What can hang from each mark
duladus: dakibu zino
dukituz: tusilu zino
kefa: dakibu zino
losida: dakibu zino
fenofe: zino
zino: betem duladus fenofe
dakibu: duladus kefa losida

Every row comes from one small tree of marks. Brackets hold a mark, then the marks that hang from it, in alphabetical order. Every link used is in the known rows. Which tree was each row made from?
Known rows
[losida [zino [duladus [dakibu kefa]] fenofe]]: -1.97 +2.32 +1.36 -1.41 +4.70 -0.60 +1.23 -2.27 -5.66 -2.31 +1.81 -4.61 +0.21 -4.70 -0.89 +4.53 -0.49 -1.80 -1.76 -0.02 -1.81 -2.36 +3.89 -3.00 -0.29
[losida [zino duladus fenofe]]: -1.65 +2.77 +1.18 -0.97 +3.43 -0.43 +0.69 -0.77 -2.30 -3.60 +2.93 -4.42 +1.56 -1.87 -1.05 +3.79 +0.09 -1.20 -2.40 +0.27 -0.59 -3.36 +4.41 -1.82 -1.28
[losida [zino fenofe]]: -0.73 +3.38 -0.86 -0.74 +2.62 -0.15 +1.04 -1.22 -1.02 -2.66 +2.86 -4.33 +1.81 -0.78 -0.88 +2.90 +0.87 -0.75 -1.68 -0.36 -0.54 -2.29 +3.96 -0.56 -2.29
[dukituz [zino duladus]]: -0.08 +2.52 +2.32 -0.20 +2.81 -0.31 -2.21 -0.79 -2.07 -1.26 +3.37 -4.30 +1.21 -2.39 +0.13 +3.22 +1.73 -0.66 -2.46 +0.30 -3.27 -2.65 +4.49 -0.05 -1.03
[zino betem [duladus dakibu]]: -2.92 +1.42 +2.02 -0.54 +2.90 -2.67 -1.80 -1.60 -4.05 -0.39 +2.13 -4.20 -0.77 -2.89 +0.00 +4.56 -0.63 -1.11 -1.26 -0.39 -3.42 -2.94 +3.54 -3.23 -0.35
[zino betem [duladus [dakibu losida]]]: -3.18 +1.57 +1.78 -0.36 +3.65 -2.07 -4.11 -2.42 -3.11 -0.22 +2.81 -4.48 -0.76 -4.84 +0.31 +5.34 -1.97 -1.03 -1.20 -0.33 -5.19 -3.64 +3.90 -4.23 +0.40
[losida [dakibu duladus]]: -0.66 +4.42 +1.65 +2.19 +0.47 -0.43 -2.84 -2.34 +0.72 +2.27 +5.53 -3.75 +0.15 +1.26 +0.74 +1.99 +1.23 +0.32 -2.30 -1.13 -1.19 -2.59 +4.16 +0.17 -0.56
[zino betem]: -2.71 +1.47 -0.40 +0.50 +1.52 -0.73 -1.47 -1.28 -1.99 +0.27 +2.94 -3.98 +0.55 -0.42 -0.04 +3.15 +0.22 -0.12 -0.33 -0.65 -2.89 -2.22 +3.33 -2.16 -1.40
[fenofe [zino [duladus dakibu]]]: -0.96 +2.27 -0.52 +0.16 +1.81 -1.67 +0.37 -2.55 -3.29 -0.87 +3.39 -4.00 -0.54 -5.38 +0.05 +4.61 -0.33 -1.17 -3.57 -1.07 -2.52 -3.70 +4.75 -2.45 -1.33
[kefa dakibu]: -1.20 +2.21 +1.08 +2.05 +0.24 -0.65 -0.02 -0.58 -1.76 -0.30 +3.33 -3.65 +1.49 -0.93 -0.67 +2.17 +0.63 -0.38 -1.78 -0.87 -1.37 -2.74 +3.45 -0.20 -1.57
[zino duladus]: -2.23 +1.48 +1.53 +0.97 +2.06 -0.40 -1.42 -1.01 -0.37 +0.06 +3.48 -3.89 +1.21 -1.72 +0.04 +3.78 +0.16 -0.38 -2.49 -0.27 -2.61 -3.36 +4.14 -2.17 -1.19
[dukituz tusilu [zino betem duladus fenofe]]: -1.03 +2.92 +3.65 -0.33 +4.24 -1.82 -2.03 -1.05 -8.32 -2.13 +2.84 -4.88 -0.27 -2.49 -0.37 +4.24 +0.71 -1.46 -0.18 +1.00 -2.94 -2.22 +4.08 -0.99 -1.28
[kefa [dakibu duladus losida] [zino fenofe]]: -1.86 +4.50 +2.50 +1.89 -0.40 +0.32 -1.51 -1.77 -2.45 -1.17 +3.94 -4.45 +1.23 -4.14 -1.00 +3.63 -1.18 -0.91 -1.70 -0.25 -2.62 -3.76 +4.83 +0.69 +0.40
[zino betem fenofe]: -2.84 +1.65 -0.94 -0.36 +2.37 -1.11 +0.44 -1.53 -3.29 -0.70 +2.11 -4.29 +0.45 +0.08 -0.50 +4.03 -0.55 -0.69 +0.20 -0.23 -2.35 -2.12 +3.27 -1.73 -1.98
[dakibu [duladus zino] losida]: -0.13 +4.24 +1.74 +0.86 +0.34 +0.61 -4.29 -3.25 -0.62 +1.84 +4.57 -4.80 +0.24 -4.18 +2.07 +3.57 -0.67 +0.47 -1.20 -1.37 -4.37 -2.63 +4.93 -0.32 -0.41
[losida [dakibu kefa] [zino betem]]: -3.20 +2.78 +0.50 +0.62 +2.67 +0.59 -1.94 -1.41 -4.99 -0.78 +4.48 -3.94 -0.33 -0.54 -0.50 +1.73 +1.11 -0.21 +0.15 -0.39 -1.40 -1.98 +3.68 -2.37 +0.55
[dakibu [kefa [zino fenofe]]]: -4.00 +2.04 -0.09 +1.22 +1.18 +1.55 +0.92 -1.39 -2.58 +0.19 +2.50 -4.18 +1.11 -3.46 -0.86 +3.77 +0.14 -0.69 -0.38 -0.04 -3.26 -1.78 +4.43 -0.60 -1.14
[dakibu [duladus [zino fenofe]]]: +0.13 +4.16 +1.44 -0.20 +0.42 -0.38 +0.00 -2.55 -2.65 +0.80 +3.03 -4.85 +0.06 -1.81 +1.25 +3.72 -0.15 -0.18 -0.74 -1.02 -2.17 -1.82 +4.42 +0.95 -1.74
[dakibu [duladus zino] kefa losida]: -1.30 +3.26 +1.41 +1.14 +1.09 +2.19 -4.00 -3.91 -3.24 +2.95 +4.55 -4.86 -0.09 -5.51 +2.03 +3.78 -1.12 +0.43 -0.10 -1.30 -5.20 -2.07 +4.70 -1.41 +0.53
[kefa [zino betem [duladus dakibu] fenofe]]: -4.09 +2.32 +2.71 -0.90 +2.04 -2.64 -0.14 -0.82 -5.04 -2.09 +1.27 -4.49 -0.69 -4.24 -1.00 +5.27 -0.97 -1.85 -0.77 +0.41 -3.43 -3.10 +4.50 -1.50 -0.28
[fenofe [zino betem [duladus [dakibu losida]]]]: -2.65 +1.86 -0.64 -0.42 +2.82 -1.68 -2.46 -3.12 -5.61 -1.56 +3.62 -4.49 -1.41 -7.04 +0.22 +5.70 -2.33 -1.22 -1.84 -0.79 -4.57 -4.28 +4.75 -4.42 +0.20
[duladus [dakibu losida]]: -1.14 +2.78 -0.13 +0.71 +2.47 -1.09 -3.25 -3.04 +1.21 +1.36 +3.05 -4.25 +0.38 -3.95 +0.82 +4.21 -0.45 -0.34 -2.03 -1.17 -4.68 -2.54 +3.86 -1.77 -1.44
[fenofe [zino betem duladus]]: -2.97 +1.10 -0.84 +0.04 +1.64 -0.64 -0.35 -1.52 -5.70 -2.01 +3.95 -4.03 -0.37 -3.85 -0.40 +4.33 -0.91 -0.77 -1.71 -0.47 -2.38 -4.01 +4.60 -3.63 -0.57
[dakibu [duladus zino]]: +0.21 +4.07 +1.84 +0.68 -0.42 +0.00 -2.03 -2.39 -1.41 +1.72 +3.93 -4.53 +0.13 -2.19 +1.71 +2.80 +0.52 +0.40 -1.20 -1.42 -2.71 -1.98 +4.62 +0.63 -1.11

Write each row's tree
-6.08 +1.79 +3.40 +1.82 +1.32 +0.49 -2.77 -0.54 -5.13 +0.22 +4.44 -3.82 -0.90 -2.91 -0.56 +3.31 +0.06 -0.58 -0.04 +0.44 -3.45 -3.21 +4.83 -2.29 +1.68
[losida [dakibu [kefa [zino betem duladus]]]]
-3.63 +2.76 +0.04 +0.71 +2.43 +0.56 -1.26 -3.05 -2.41 +0.65 +2.18 -4.58 +0.11 -6.84 -0.25 +5.14 -1.10 -1.14 -0.62 -0.33 -5.43 -2.11 +4.61 -1.27 -0.32
[duladus [dakibu [kefa [zino fenofe]] losida]]
+0.99 +4.07 +4.17 -0.32 +4.44 -2.90 -1.45 -2.00 -5.91 -1.12 +2.29 -4.87 -0.46 -4.24 +0.12 +4.47 +1.39 -1.84 -1.95 +0.47 -3.00 -1.75 +4.28 +0.27 -2.03
[dukituz tusilu [zino [duladus dakibu] fenofe]]
-1.75 +3.48 -0.60 -2.03 +4.16 -1.76 -1.52 -2.60 -4.01 -2.95 +2.02 -4.94 -0.18 -3.96 -0.52 +4.47 -1.24 -1.42 -0.41 -0.41 -3.24 -2.48 +3.77 -2.59 -0.78
[duladus [dakibu [losida [zino betem fenofe]]]]
-2.30 +2.34 +0.56 -1.00 +1.26 -1.16 +0.36 -1.40 -4.99 -0.60 +1.86 -4.82 -0.57 -1.57 +0.59 +4.12 -0.61 -0.48 +1.44 -0.55 -2.92 -1.70 +4.06 -0.54 -2.15
[duladus [zino betem fenofe]]
-3.61 +2.57 +4.00 +2.29 +0.15 +0.17 -3.07 -0.07 -1.83 -1.59 +4.10 -3.93 +1.35 -5.71 -1.04 +3.70 -0.89 -0.86 -2.30 +0.20 -3.63 -4.82 +5.32 -0.89 +0.80
[kefa [dakibu losida] [zino duladus]]
-2.74 +2.06 +1.69 -0.92 +2.93 -0.73 -1.76 -0.31 -4.18 -3.33 +3.36 -4.23 +0.76 -2.19 -0.85 +3.10 -0.02 -0.81 -1.46 +0.10 -1.51 -3.49 +4.17 -3.03 +0.12
[losida [zino betem duladus]]
+0.37 +4.68 +1.90 +1.25 +0.98 +0.56 -3.00 -1.92 -2.47 -2.07 +5.01 -4.32 +1.63 -3.36 -0.57 +1.96 -0.29 -0.46 -2.74 -0.92 -1.30 -3.64 +4.22 -0.73 +0.88
[kefa [dakibu duladus [losida zino]]]
-3.79 +2.60 +3.35 +1.53 +0.97 -0.30 -0.96 -0.27 -3.11 -2.57 +3.34 -4.30 +1.23 -5.25 -1.56 +4.59 -1.69 -1.46 -1.86 +0.58 -3.10 -4.66 +5.22 -0.76 +0.17
[kefa [dakibu losida] [zino duladus fenofe]]
-3.19 +2.60 +0.46 +0.35 +1.62 -0.10 +0.98 -2.21 -3.24 +0.56 +1.60 -4.30 +0.15 -4.90 -0.59 +4.33 +0.14 -1.23 -0.56 -0.40 -3.62 -1.43 +4.20 -0.47 -1.12
[duladus [dakibu [kefa [zino fenofe]]]]
-3.70 +0.96 +1.06 -0.70 +3.12 -1.46 +0.02 -1.08 -4.43 -1.72 +2.21 -4.38 +0.22 -0.97 -0.74 +4.97 -1.36 -1.13 -0.41 +0.33 -2.48 -3.20 +3.67 -3.11 -1.01
[zino betem duladus fenofe]
-1.85 +2.18 +1.47 -0.70 +3.44 -2.46 +0.75 -2.07 -2.09 -0.63 +1.63 -4.39 +0.06 -2.59 -0.30 +5.20 -0.67 -1.50 -2.25 -0.24 -2.54 -2.88 +3.83 -2.06 -1.75
[zino [duladus dakibu] fenofe]
+1.01 +4.10 +1.69 +0.81 +3.06 -0.92 -1.06 -1.67 -4.24 -0.48 +3.25 -4.67 +0.80 -1.77 +0.14 +3.06 +2.20 -0.89 -0.98 +0.15 -2.45 -1.16 +4.13 +1.44 -3.08
[dukituz tusilu [zino fenofe]]
-2.43 +3.14 +1.70 +1.63 -0.59 -0.56 +1.73 +0.10 -2.50 -1.79 +2.59 -3.94 +1.46 -2.26 -1.74 +2.92 +0.27 -1.12 -1.17 -0.10 -1.27 -2.87 +4.42 +1.68 -1.44
[kefa dakibu [zino fenofe]]
-4.08 +0.64 +1.31 -1.05 +4.43 -1.55 +0.55 -2.60 -7.77 -0.46 +1.14 -4.62 -1.14 -3.71 -0.58 +5.70 -1.83 -1.73 +0.30 +0.04 -3.63 -2.15 +3.23 -4.29 -0.01
[zino betem [duladus [dakibu kefa]] fenofe]
-2.36 +3.09 +0.15 +0.01 +3.13 +1.99 -4.19 -3.27 -5.32 -0.78 +4.62 -4.71 +0.48 -4.35 +0.12 +3.10 -1.13 -0.22 -0.25 -0.71 -3.51 -2.54 +3.81 -3.74 +2.03
[dakibu duladus kefa [losida [zino betem]]]
-0.17 +3.49 +0.96 -1.05 +1.48 -2.25 +1.05 -2.42 -2.73 +0.48 +1.32 -4.81 -0.70 -3.17 +1.03 +4.37 +0.00 -0.84 -0.41 -1.13 -2.97 -1.33 +4.26 +0.76 -2.90
[duladus dakibu [zino fenofe]]
-1.03 +3.83 +3.10 +0.95 -0.28 -0.55 -3.74 -2.18 -6.50 +0.03 +4.08 -4.80 -0.69 -4.14 +0.87 +3.19 -1.63 -0.21 +0.48 -1.13 -3.68 -3.15 +4.25 -0.77 +1.00
[kefa [dakibu [duladus [zino betem]] losida]]
+0.90 +3.14 +2.78 -0.96 +3.27 -2.07 -2.08 -1.62 -2.76 -0.92 +2.34 -4.47 +0.18 -3.70 +0.34 +3.70 +1.60 -1.19 -2.83 -0.07 -3.80 -2.28 +4.34 -0.14 -1.02
[dukituz [zino [duladus dakibu]]]
-2.13 +1.65 -0.28 -0.71 +2.06 -2.30 -0.04 -2.28 -6.29 -1.77 +2.96 -4.19 -1.42 -5.23 -0.18 +4.88 -0.98 -1.37 -1.96 -0.85 -2.87 -3.64 +4.44 -3.54 -0.54
[fenofe [zino betem [duladus dakibu]]]
-1.02 +4.39 +0.11 +0.19 +2.38 -0.77 +0.31 -1.19 -0.68 -1.87 +4.15 -4.04 +0.78 +1.03 -0.67 +2.18 +1.57 -0.59 -1.76 -0.33 +0.34 -2.42 +4.31 +0.29 -1.94
[losida dakibu [zino fenofe]]
-3.74 +2.52 +1.80 +0.91 -0.24 -1.17 +1.24 +0.30 -5.59 -2.65 +2.06 -4.08 +0.59 -2.13 -1.99 +3.18 -0.41 -1.32 +0.28 +0.16 -1.64 -2.87 +4.02 +0.41 -0.73
[kefa dakibu [zino betem fenofe]]
-1.51 +4.32 +2.61 +1.78 -1.13 -0.42 +0.76 -0.88 -3.37 -1.04 +3.32 -4.15 +1.23 -2.23 -1.34 +2.77 -0.03 -1.04 -1.78 -0.39 -0.93 -3.08 +4.51 +1.74 -0.29
[kefa [dakibu duladus] [zino fenofe]]
-0.54 +4.05 -0.57 -1.20 +3.82 -1.17 -1.18 -2.76 -0.92 -2.19 +2.43 -4.75 +0.79 -4.17 -0.25 +4.25 -0.53 -1.22 -2.01 -0.58 -2.72 -2.58 +4.14 -1.41 -1.58
[duladus [dakibu [losida [zino fenofe]]]]
-2.09 +2.25 +1.09 -0.49 +4.20 -1.87 -1.61 -2.91 -1.26 -0.55 +2.31 -4.66 +0.05 -4.49 +0.13 +6.03 -1.95 -1.40 -2.19 -0.19 -4.20 -3.47 +4.21 -2.91 -1.06
[zino [duladus [dakibu losida]] fenofe]
+0.01 +3.44 +2.35 +0.90 +2.55 -1.15 -3.66 -1.15 -5.95 -0.31 +3.66 -4.49 -0.01 -1.97 +0.38 +2.38 +2.16 -0.44 +0.05 +0.02 -3.36 -1.26 +3.84 +0.18 -1.67
[dukituz tusilu [zino betem]]
-1.55 +2.65 +0.92 +0.37 +2.21 +0.36 -3.04 -3.71 -3.36 +2.58 +2.79 -4.82 -0.96 -7.12 +1.84 +4.39 -0.85 -0.18 +0.06 -1.38 -6.02 -1.59 +4.34 -1.78 -0.63
[duladus [dakibu kefa losida] zino]
-6.28 +0.87 +2.26 +1.08 +2.24 +1.58 -4.27 -1.37 -4.89 -0.34 +3.73 -4.36 +0.09 -6.79 -0.39 +4.82 -1.81 -0.63 +0.08 +0.52 -6.01 -3.74 +4.90 -4.13 +2.04
[dakibu [kefa [zino betem duladus]] losida]
-3.27 +1.31 +0.84 -0.13 +4.85 -0.22 -1.32 -3.64 -3.99 +0.48 +2.27 -4.72 -0.21 -5.90 +0.07 +6.19 -2.29 -1.42 -1.20 -0.09 -5.01 -2.82 +3.90 -4.09 -0.02
[zino [duladus [dakibu kefa losida]] fenofe]
-4.43 +0.63 +1.43 -0.04 +4.46 -0.53 -3.76 -3.18 -5.78 +0.65 +2.72 -4.53 -1.01 -6.24 +0.34 +5.57 -2.27 -1.05 -0.19 -0.29 -6.01 -2.98 +3.66 -5.45 +1.41
[zino betem [duladus [dakibu kefa losida]]]
-6.05 +0.84 +2.01 +0.03 +2.29 +0.58 +0.19 -0.82 -6.74 -1.43 +2.20 -4.40 +0.08 -4.46 -1.27 +4.95 -1.29 -1.34 +0.53 +0.76 -3.72 -2.96 +4.48 -2.80 +0.65
[dakibu [kefa [zino betem duladus fenofe]]]
-1.56 +3.81 +1.27 -0.77 +1.54 -0.40 -2.83 -3.25 -4.82 +0.20 +3.35 -5.35 -0.79 -3.39 +1.35 +4.74 -2.13 -0.32 +0.93 -0.77 -4.30 -2.48 +4.50 -1.25 -0.27
[dakibu [duladus [zino betem fenofe]] losida]
-2.56 +2.66 +1.52 +0.38 +1.42 +1.64 -4.46 -3.70 -6.16 +2.11 +4.10 -5.08 -1.02 -5.42 +1.79 +4.04 -1.85 +0.24 +1.33 -1.10 -5.47 -2.11 +4.19 -2.85 +1.36
[dakibu [duladus [zino betem]] kefa losida]
-0.47 +3.56 +1.79 +2.40 +0.47 +0.24 -3.14 -2.46 -1.41 +0.66 +4.70 -4.13 +1.18 -2.56 +0.05 +2.89 -0.90 -0.22 -2.26 -1.09 -2.62 -3.50 +3.85 -0.91 +0.36
[kefa [dakibu duladus losida]]
-4.04 +2.67 +0.99 +0.59 +0.96 +1.18 -0.32 -2.18 -6.30 +0.10 +2.87 -4.58 +0.09 -3.29 -0.69 +3.95 -0.83 -0.82 +0.68 -0.15 -3.14 -1.98 +4.10 -1.38 +0.85
[dakibu duladus [kefa [zino betem fenofe]]]
+0.21 +4.88 +1.31 +0.42 +1.79 +0.10 -0.97 -2.23 -3.64 -2.97 +4.17 -4.64 +1.59 -2.82 -1.06 +2.93 -1.04 -1.07 -2.13 -0.50 -0.75 -3.52 +4.10 -0.50 +0.18
[kefa [dakibu duladus [losida [zino fenofe]]]]
-1.60 +4.10 -0.12 -1.15 +3.08 +0.12 -2.63 -2.86 -3.83 -2.68 +3.82 -5.00 +0.68 -2.49 -0.36 +3.83 -1.40 -0.81 -0.72 -0.34 -2.21 -3.02 +4.04 -2.38 +0.44
[dakibu duladus [losida [zino betem fenofe]]]
-4.63 +1.27 +2.32 +1.75 +1.10 +1.60 -1.42 -0.75 -2.56 +0.25 +3.52 -3.89 +1.02 -5.06 -0.53 +3.78 +0.17 -0.53 -1.54 +0.13 -3.82 -3.11 +4.87 -2.03 +0.49
[dakibu [kefa [zino duladus]]]
-0.78 +3.82 +3.02 -0.16 -0.26 -1.66 +0.70 -1.60 -8.60 -1.05 +2.56 -4.86 -0.80 -1.73 -0.05 +3.34 -1.15 -0.87 +0.91 -0.85 -1.39 -2.29 +3.88 +0.46 -0.35
[kefa [dakibu [duladus [zino betem fenofe]]]]
-1.70 +2.89 +2.82 +0.77 +2.34 -0.03 -2.53 -0.58 -3.12 -3.49 +4.37 -4.18 +1.69 -4.45 -1.09 +3.00 -0.78 -1.00 -2.81 -0.02 -1.78 -4.58 +4.61 -2.20 +0.66
[kefa [dakibu [losida [zino duladus]]]]
+0.64 +3.23 +2.32 -1.83 +4.07 -2.40 -0.13 -1.85 -4.23 -1.92 +1.49 -4.81 +0.07 -3.24 -0.18 +4.61 +0.83 -1.78 -2.22 +0.30 -3.22 -2.14 +4.20 +0.21 -1.59
[dukituz [zino [duladus dakibu] fenofe]]
-4.98 +2.50 +2.92 +1.72 +1.76 +0.67 -0.26 -0.97 -3.52 -0.02 +3.98 -3.98 -0.06 -2.73 -0.87 +3.95 +0.02 -0.92 -0.93 +0.61 -2.39 -2.99 +5.15 -0.92 +0.28
[losida [dakibu [kefa [zino duladus fenofe]]]]
-0.58 +3.63 +3.51 +0.66 -1.07 -1.19 -1.32 -1.27 -7.35 -0.01 +3.40 -4.53 -0.70 -2.24 +0.51 +2.42 -0.45 -0.33 +0.51 -1.15 -1.96 -2.43 +3.88 +0.19 +0.25
[kefa [dakibu [duladus [zino betem]]]]
-3.28 +0.74 -0.66 -0.27 +2.88 -0.76 +0.23 -2.99 -8.86 -0.78 +2.84 -4.27 -1.76 -6.59 -0.24 +5.09 -1.44 -1.36 -1.06 -0.82 -3.65 -2.99 +4.07 -4.74 +0.46
[fenofe [zino betem [duladus [dakibu kefa]]]]
-0.85 +3.48 +2.06 -0.13 -0.10 -0.61 -2.45 -2.06 -4.46 +0.96 +3.49 -4.70 -0.71 -2.07 +1.44 +3.07 -0.10 +0.18 +0.27 -1.22 -3.02 -1.94 +4.18 -0.43 -0.35
[dakibu [duladus [zino betem]]]
-3.34 +1.72 +1.28 -1.23 +4.41 -2.46 -2.08 -2.73 -4.46 -1.35 +1.90 -4.83 -0.79 -4.32 -0.16 +6.29 -2.66 -1.64 -0.73 +0.07 -4.63 -3.48 +3.79 -3.89 -0.23
[zino betem [duladus [dakibu losida]] fenofe]
-1.05 +3.22 +1.06 +0.16 +1.16 +1.19 +0.31 -3.28 -5.43 +1.77 +3.01 -4.94 -0.17 -3.05 +1.16 +3.92 -0.56 -0.21 +0.38 -1.04 -2.90 -1.32 +4.16 -0.46 -0.86
[dakibu [duladus [zino fenofe]] kefa]
-3.01 +1.59 +1.53 -1.43 +3.72 -3.06 +0.23 -1.91 -5.24 -1.39 +1.19 -4.56 -0.82 -2.48 -0.51 +5.52 -1.41 -1.72 -0.66 -0.07 -2.93 -2.84 +3.53 -3.09 -0.94
[zino betem [duladus dakibu] fenofe]
-1.32 +3.74 -0.50 -0.02 +3.50 +2.27 -1.74 -3.75 -3.39 -0.88 +4.22 -4.92 +1.32 -4.09 -0.10 +3.79 -1.09 -0.63 -1.28 -0.53 -2.55 -2.42 +4.08 -2.57 +0.63
[dakibu duladus kefa [losida [zino fenofe]]]
-3.14 +2.35 +4.20 +2.08 -0.49 -0.50 -0.59 +0.77 -2.74 -1.69 +3.42 -3.66 +1.37 -3.90 -1.42 +2.91 +0.30 -0.96 -2.38 +0.17 -1.94 -4.10 +5.03 -0.02 +0.09
[kefa dakibu [zino duladus]]
-2.31 +1.83 -0.41 +1.11 +3.27 +0.45 -2.98 -3.81 -1.64 +2.36 +3.04 -4.30 +0.10 -5.23 +0.80 +4.40 -0.76 -0.38 -1.12 -1.10 -5.46 -1.94 +3.54 -3.17 -0.39
[duladus [dakibu kefa losida]]
-4.92 +1.93 +4.04 +1.59 +0.50 -0.48 -3.38 +0.14 -5.04 -2.44 +3.72 -4.15 +0.44 -5.60 -1.27 +3.97 -1.70 -1.07 -0.87 +0.46 -4.08 -4.75 +4.89 -2.10 +1.64
[kefa [dakibu losida] [zino betem duladus]]
-1.16 +3.61 +1.59 -0.97 +0.81 -0.95 -0.55 -2.35 -5.58 +0.03 +2.65 -5.06 -0.77 -1.43 +0.95 +3.98 -0.91 -0.43 +0.81 -0.83 -2.61 -1.79 +4.17 -0.29 -1.01
[dakibu [duladus [zino betem fenofe]]]
